What can hang from each mark
lakas: dapek
dapek: lakas
veleza: gorid lakas tama vura
gorid: luso veleza
vura: posalub veleza
luso: gorid tama
tama: veleza
posalub: vura

Every row comes from one small tree of marks. The marks that hang from a mark follow it in brackets, in alphabetical order. Every link used is in the known rows. Which tree was each row made from?
In the rows, zero is written as 128.
Known rows
luso[gorid[veleza[vura]] tama]: [175 137 130 146 136  98 136 114 122 117 165 112 151 141  96  79 137 171
 187  97 149  86 142]
tama[veleza[gorid lakas[dapek]]]: [140 162 142 163 138 117 138 136 138 159 153 104 159  86 108  75 139 207
 147 130 142  32 135]
vura[veleza[lakas tama]]: [173 164 148 179 146 109 154 144 144 159 151 105 159  99 123  85 140 203
 130 137 148  58 149]
luso[gorid[veleza[lakas]] tama]: [172 148 125 154 143 106 151 114 125 119 176 108 148 131 104  52 132 176
 185  96 146  80 141]
veleza[vura]: [150 147 141 139 133  98 140 116 134 144 133 113 136 120 108 141 144 186
 135 116 149 109 145]
tama[veleza[gorid vura]]: [156 147 141 145 133 110 126 140 132 156 140 110 158  83 100 110 138 195
 142 120 138  55 142]
tama[veleza[gorid]]: [162 155 129 144 133 120 132 147 131 156 145 104 152  81 103  91 128 187
 148 120 135  60 134]
posalub[vura]: [147 145 114 150 144 107 150 122 137 141 130 113 137 130 110 110 139 187
 131 109 145  88 126]
vura[posalub]: [141 162 117 150 139 106 161 145 134 143 143 109 137 101 105 136 129 189
 146 133 142 103 136]
veleza[gorid lakas]: [144 162 141 150 153 110 158 141 141 149 154 100 139  63 113  97 133 206
 151 121 139  77 149]
vura[veleza[gorid]]: [172 161 138 156 137 113 133 169 140 157 135  99 155  84 105 103 124 193
 146 135 137  68 140]
vura[veleza]: [172 163 132 158 132 114 137 151 138 154 133 103 149 118 110 106 127 183
 130 132 142  84 135]
gorid[luso[tama] veleza[vura]]: [178 144 141 119 144  92 162  94 123 127 143 119 138 100 102 115 134 160
 173  99 158  82 146]
gorid[luso veleza]: [172 160 129 111 142  98 165 111 120 140 135 110 123  91 108 103 129 147
 172 101 147  89 137]
dapek[lakas]: [147 160 112 161 144 106 147 140 129 138 143 107 126 115 110 121 132 197
 129 101 151 110 143]
luso[gorid]: [160 151 118 144 130 102 135 147 124 131 150 101 132 131 105  91 135 172
 169 101 140  98 131]
tama[veleza[vura]]: [157 149 136 146 126 111 131 121 130 154 138 115 154 118 105 114 140 186
 126 117 142  72 136]
luso[gorid tama[veleza[vura]]]: [176 134 127 160 127 108 124 131 126 122 163 112 164 141  96  76 136 185
 164 101 147  60 133]
gorid[luso[tama[veleza[lakas]]]]: [175 153 132 139 139 110 165 117 132 129 150 112 144  95 110  93 126 179
 148 103 153  60 134]
vura[posalub veleza[lakas[dapek]]]: [138 173 135 190 142 108 158 162 145 155 144 106 162 107 109 108 135 217
 132 158 147  51 136]
gorid[veleza[lakas]]: [152 165 134 141 148 110 165  99 129 150 153 110 134 109 115  83 134 172
 153 112 142  98 145]
vura[posalub veleza[lakas tama]]: [160 167 138 193 151 105 169 164 145 156 153 108 165  84 115 104 137 217
 133 154 145  50 148]
posalub[vura[veleza]]: [161 148 119 166 143 111 143 143 141 150 124 111 152 130 109  99 135 194
 118 121 143  65 125]
tama[veleza[gorid lakas[dapek] vura]]: [136 154 153 162 138 108 133 129 138 159 148 109 165  89 105  93 149 215
 142 128 146  30 142]
gorid[luso veleza[lakas]]: [163 165 135 125 149 100 179 104 124 140 144 111 124  82 115  90 132 160
 164 100 148  80 143]

Which tree is each row?
[159 156 147 125 149  91 174  99 125 140 139 117 128  86 111 109 142 170
 158 100 151  76 150]  gorid[luso veleza[lakas vura]]
[170 149 148 131 152  94 175  87 128 128 151 119 140  93 108  99 137 175
 163  99 157  72 152]  gorid[luso[tama] veleza[lakas vura]]
[148 151 130 155 128 110 140 133 130 152 139 117 158 107 101 126 139 194
 127 128 140  67 136]  tama[veleza[vura[posalub]]]
[166 148 147 140 144  94 148  97 127 151 150 116 145 110 112 107 149 172
 165 116 152  90 154]  gorid[veleza[tama vura]]
[181 156 136 121 148  93 168 111 121 141 144 111 130  81 114  96 138 152
 181 105 154  74 144]  gorid[luso veleza[tama]]
[164 141 155 148 150  90 138 139 139 150 149 108 153  65 109 126 152 206
 167 126 151  69 161]  veleza[gorid tama vura]
[165 164 129 157 144 103 156 193 138 147 131 102 155  52  98 126 121 200
 156 145 138  49 138]  vura[posalub veleza[gorid[luso]]]
[168 162 130 181 143 104 154 171 140 155 145 108 164  92 110 117 134 203
 141 154 145  59 142]  vura[posalub veleza[tama]]
[155 148 123 145 134  93 141 136 118 132 151 110 141 123  97  97 141 172
 180 106 139  86 140]  luso[gorid[veleza[vura[posalub]]]]
[163 146 140 163 138 116 147 104 138 138 161 117 164 121 107  94 136 200
 130 115 151  69 143]  luso[tama[veleza[lakas vura]]]
[139 159 139 149 149  99 168 104 130 148 149 117 144  98 108 113 142 189
 148 124 143  89 153]  gorid[veleza[lakas vura[posalub]]]
[140 152 152 176 155  89 171 123 143 148 158 117 155  85 117 129 159 221
 138 135 154  70 162]  veleza[lakas tama vura[posalub]]
[174 149 124 145 137  97 141 131 119 135 161 105 139 123 108  68 141 162
 191 102 144  80 140]  luso[gorid[veleza[tama]]]
[152 149 160 164 151  93 160 108 142 150 155 114 149  98 123 115 160 210
 136 121 157  76 162]  veleza[lakas tama vura]
[151 159 141 134 151  89 183 111 126 138 139 118 133  74 107 122 140 179
 158 111 149  72 150]  gorid[luso veleza[lakas vura[posalub]]]
[147 159 148 148 154 100 162 132 143 133 155 102 145  69 109  92 136 207
 178 121 159  41 143]  veleza[gorid[luso[tama]] lakas[dapek]]
[174 147 130 150 137 121 138 129 136 139 159 108 163  98 100  86 123 190
 155 118 145  64 137]  luso[tama[veleza[gorid]]]
[125 154 158 184 153  86 163 118 146 149 158 116 160 103 117 126 167 227
 148 147 164  48 156]  veleza[lakas[dapek] tama vura[posalub]]
[153 150 136 190 154 104 152 135 147 154 138 111 163 126 119  82 151 213
 126 132 155  31 132]  posalub[vura[veleza[lakas[dapek] tama]]]
[169 161 136 179 148 102 149 189 143 157 147 102 169  56 104 114 131 213
 157 158 141  45 147]  vura[posalub veleza[gorid tama]]
[157 146 158 141 155  93 164 130 141 130 148 110 146  53 105 120 141 212
 160 109 153  58 158]  veleza[gorid[luso[tama]] lakas vura]
[148 153 144 159 133 114 144 114 134 156 145 115 155 110 111 101 144 198
 118 116 142  62 142]  tama[veleza[lakas vura]]
[154 152 124 176 149 112 155 139 145 151 131 111 154 122 114  89 138 204
 113 122 143  58 130]  posalub[vura[veleza[lakas]]]
[161 144 149 144 156  78 160 160 136 139 142 111 150  32 102 148 148 208
 178 131 153  49 159]  veleza[gorid[luso] tama vura[posalub]]
[160 160 138 145 142 115 155 144 132 151 146 105 148  57 109  82 130 194
 146 112 138  37 138]  tama[veleza[gorid[luso] lakas]]
[162 161 141 152 154 104 168  99 131 153 163 111 141  97 121  76 143 178
 162 117 149  80 153]  gorid[veleza[lakas tama]]
[189 157 146 156 146 100 145 173 139 153 139  99 155  56 111 100 132 192
 162 132 147  41 146]  vura[veleza[gorid[luso] tama]]
[159 165 129 170 142 109 147 190 141 154 138 101 162  68  98 120 122 208
 148 152 134  59 140]  vura[posalub veleza[gorid]]
[169 142 135 153 132 115 136 107 134 136 154 117 163 128 102 104 133 189
 138 115 151  77 139]  luso[tama[veleza[vura]]]
